What can hang from each mark:
gezub: bafop sepel
sepel: puno toma
puno: sepel
toma: bafop sepel
budege: bafop sepel
bafop: budege gezub puno toma

Each row was made from one small tree. The marks that hang from a mark follow it in brackets, in alphabetical order. Every link used is in the known rows. Write each row's tree.
Known rows:
sepel[puno toma[bafop[budege]]]: [-3.67  1.42 -1.52  0.53  2.50 -0.56 -1.87 -2.81  1.35  0.34  5.62  1.70
  1.30 -0.09  0.62 -0.95  0.60 -1.76 -0.68 -0.48]
bafop[puno]: [-1.46 -0.18  1.06 -1.93 -0.54  0.36  0.36 -0.42  0.06  0.78  0.68 -1.59
 -1.44 -4.44 -2.02  3.08 -1.82  0.69 -0.08 -0.17]
puno[sepel[toma[bafop]]]: [ 0.57 -0.36  2.23  1.21 -0.85  2.72  2.94 -3.10  2.66 -2.59 -2.16  0.07
 -0.66 -4.07  0.35 -1.92 -3.05 -0.56 -0.09  1.89]
bafop[gezub[sepel] puno]: [ 3.01 -2.03  1.21  0.42 -1.90 -1.37  1.18  4.17 -1.49  0.25 -0.13 -1.14
  1.62  2.05  0.47  2.65  1.58  3.38 -0.21 -0.31]
sepel[puno toma[bafop[budege gezub]]]: [-1.12  0.54 -1.31  1.60  3.06 -0.84  0.37 -0.21  1.53 -0.61  3.97  2.03
  2.03  2.06  0.48 -0.84  1.90 -0.11  1.66 -1.30]
gezub[bafop[puno]]: [-1.80 -1.05  1.12 -2.39 -2.79  1.13  0.77  0.39  2.46  1.11  0.10 -1.09
  1.05 -4.89 -5.32  2.10 -1.62 -0.83 -0.22 -1.64]
bafop[budege gezub]: [ 2.02  0.26 -2.50 -0.48  1.46 -1.74  2.55  1.32 -1.37  1.42  0.52  0.60
 -0.48  0.30 -1.16 -0.11 -2.03  3.58  0.99 -0.37]
bafop[budege gezub puno toma]: [ 0.18 -1.24  1.09 -1.32  1.22 -4.33 -1.32  1.07 -1.06 -0.60  0.61  1.36
 -5.83 -2.64 -1.21  1.04  0.56  0.08 -1.30 -0.53]
toma[bafop[budege gezub] sepel]: [ 1.84  0.62 -4.31  1.88  3.54  0.05  4.63 -2.00 -0.86 -0.84 -2.26 -3.62
  0.68  3.60  2.52 -1.68  1.30  0.72  0.55 -3.83]
toma[sepel[puno]]: [-2.44  0.87  0.66  0.93  1.20  4.81  0.21 -1.99 -0.93  2.94  1.67 -1.57
  2.93  1.33  1.51  1.02 -0.64 -1.11  2.27 -1.11]
toma[bafop[budege gezub] sepel[puno]]: [-0.74  0.77 -4.16  2.56  4.50  1.00  2.27 -2.45 -0.59  1.15  1.19 -2.37
  3.24  5.63  2.91 -0.98  3.91 -0.94  2.21 -4.25]
budege[sepel[puno]]: [-3.51  2.98 -0.98 -1.77 -1.07  2.86 -2.98 -2.20 -0.87  3.01  0.60  0.54
  2.76  0.94  0.30  1.51 -0.29 -0.86  1.89  2.97]
puno[sepel]: [ 0.65 -0.26  1.42 -0.30 -1.74  2.72  2.65 -1.92  0.50  1.53 -2.46  0.06
 -0.78 -3.75 -0.92 -0.12 -3.99  1.12  1.08  1.89]
toma[bafop[gezub[sepel]]]: [ 3.77 -1.73 -2.57  1.43 -1.62 -1.16  5.35  0.15  0.25 -0.08 -1.57 -2.57
  5.50  3.98  1.88  1.07  1.83  4.35 -0.48 -0.15]
puno[sepel[toma]]: [ 0.74 -0.42  4.69  0.53 -1.70  3.25  0.88 -0.11  1.00 -1.37 -1.42  2.26
 -2.40 -4.94 -0.56 -1.58 -5.59  0.24  0.65  3.18]
gezub[bafop sepel]: [ 1.23 -1.91  0.06 -0.70 -5.16  0.78  1.27  1.17  0.57  2.54 -0.40 -0.42
  5.76  0.48 -2.86  0.23 -1.78  1.77 -1.80  0.21]
budege[sepel]: [-0.88  2.70 -1.07 -2.77 -1.91  2.15 -0.89 -1.84 -1.31  0.98 -2.88 -0.89
  0.37 -1.06 -0.26  0.51 -3.31  0.80  0.20  3.45]
toma[bafop[gezub] sepel[puno]]: [-0.12 -0.11 -1.94  2.79  2.60  3.83  4.78 -2.28  1.14  0.51 -0.50 -3.22
  5.38  4.20  2.59  0.89  3.04 -0.38  3.85 -2.93]
budege[bafop[gezub puno] sepel[toma]]: [ 1.45  0.70  1.47 -0.70 -1.06  1.50 -3.79  5.60  3.43 -3.46 -1.20  2.65
 -1.90 -2.04 -2.14 -0.55 -1.71 -0.38  0.37  4.33]

Write each row's tree:
[-2.87  2.62 -2.18 -3.51 -2.15 -1.32 -4.92  0.12 -0.62  1.02 -1.03 -0.48
 -1.53 -1.35 -3.99 -1.10  0.54 -3.20 -1.64 -0.77] : gezub[bafop[budege[sepel] puno]]
[ 2.03 -0.75  0.60  1.03  0.42  1.45  4.83 -0.01  2.78 -3.15 -0.99  0.08
  1.90 -1.47  0.01  0.03 -2.21  2.40  1.39  0.69] : sepel[toma[bafop[gezub]]]
[ 0.52 -0.07 -0.38  0.61  2.75 -2.71  0.47  1.33  1.09 -3.57  1.64 -0.01
 -2.62 -1.01 -0.25 -0.61  1.13  0.22 -0.82 -2.22] : sepel[toma[bafop[budege gezub puno]]]
[ 1.19 -1.72  2.70 -0.29  0.59 -3.30 -0.81  0.78 -0.64 -0.77 -1.79  1.98
 -7.60 -3.13 -0.43 -0.61  0.97 -1.31 -0.75  0.18] : bafop[budege gezub puno[sepel] toma]
[ 2.76 -2.09 -1.37  1.22 -1.28 -2.29  3.40  1.36  0.23 -1.12 -0.92 -3.49
  3.23  2.76  1.56  2.41  4.04  2.85 -0.98 -1.58] : toma[bafop[gezub[sepel] puno]]
[-1.23  0.06 -0.73  0.65  1.38  1.92  2.51 -3.53  0.28 -1.41 -1.81 -5.73
 -0.16 -0.94  1.79  1.24  1.18 -1.81 -0.63 -3.44] : toma[bafop[puno] sepel]
[ 0.74 -0.64 -4.75  1.98  1.01 -3.18  0.70 -0.14 -1.11  2.44  3.58 -0.37
  5.89  7.31  2.67  0.23  5.81  1.86 -0.17 -1.83] : toma[bafop[budege gezub[sepel[puno]]]]
[ 0.57 -1.71  0.07  0.75 -0.14 -3.94 -2.99  1.55 -2.41  2.52  3.47  3.11
  1.33  4.97  2.04  0.42  3.47  0.72 -1.25  0.99] : bafop[budege gezub[sepel[puno]] toma]
[-0.01 -2.14  1.29 -1.23 -4.83 -0.32 -0.70  2.26  0.51  1.36  0.62 -1.18
  3.38 -0.63 -3.20  1.67  0.59 -0.03 -2.49 -1.33] : gezub[bafop[puno] sepel]
[-1.33  3.37  0.12 -0.29  1.42  0.50 -5.01  2.42 -1.43 -0.03  2.14  4.26
 -0.25  3.33  0.97 -1.75  0.57 -0.91  2.13  2.25] : bafop[budege[sepel[puno toma]] gezub]
[-0.92  0.42  0.58 -0.23  1.78 -0.42 -1.51 -2.95 -2.86  0.60 -0.81 -0.44
 -4.56 -0.96  1.73 -1.69 -2.35 -1.79 -2.93 -0.21] : bafop[budege toma[sepel]]
[ 0.54 -0.93  1.82  0.36  2.78 -1.69 -1.00  0.73 -2.45 -1.68 -1.16 -0.75
 -5.93 -0.10  1.39 -0.51  1.14 -1.84 -1.25 -2.27] : bafop[budege gezub puno toma[sepel]]
[-4.39  3.07 -3.25 -2.60 -1.67  0.61 -5.08 -1.55 -0.04  3.99  1.73  1.72
  3.16  1.66 -2.97 -1.19  1.07 -3.34  0.55  0.16] : gezub[bafop[budege[sepel[puno]]]]
[-1.25  1.54  1.52 -1.94 -1.89  1.76 -5.84  2.91  2.98 -2.57  0.12  2.23
 -2.95 -4.31 -2.17 -0.55 -2.97 -1.97 -1.83  4.83] : budege[bafop[puno] sepel[toma]]
[ 2.50 -0.23  0.00  2.17  1.38 -0.54  2.88 -0.48  1.29 -2.80 -1.69  1.46
 -2.27 -0.67  0.71 -3.61 -0.73  0.55  0.49  0.04] : puno[sepel[toma[bafop[budege gezub]]]]
[ 2.25 -1.36  5.93  1.27 -0.68  1.94  1.13  3.80  1.38 -3.08 -2.06  2.07
 -3.96 -3.88 -0.70 -0.42 -2.06  0.35  2.20  1.02] : bafop[gezub puno[sepel[toma]]]
[-3.16  2.24  0.16 -3.46 -0.24 -3.49 -7.01 -1.96 -2.53 -0.23 -0.87  0.68
 -7.09 -2.48 -0.04 -0.05  0.32 -3.33 -3.72  2.37] : bafop[budege[sepel] puno toma]
[ 3.60 -3.06  2.22  0.34 -2.89 -1.87  1.58  1.61 -1.07  0.28 -1.67  1.20
  1.07  1.43  1.32  1.36 -0.58  2.96 -1.39  2.82] : bafop[gezub[sepel] toma]
[-0.83 -0.28  0.56  1.40  3.20  0.09 -1.39 -0.75 -2.12  1.47  1.39  1.30
 -1.27  3.06  2.35 -0.74  1.77 -2.00  1.08 -1.62] : bafop[budege gezub toma[sepel[puno]]]
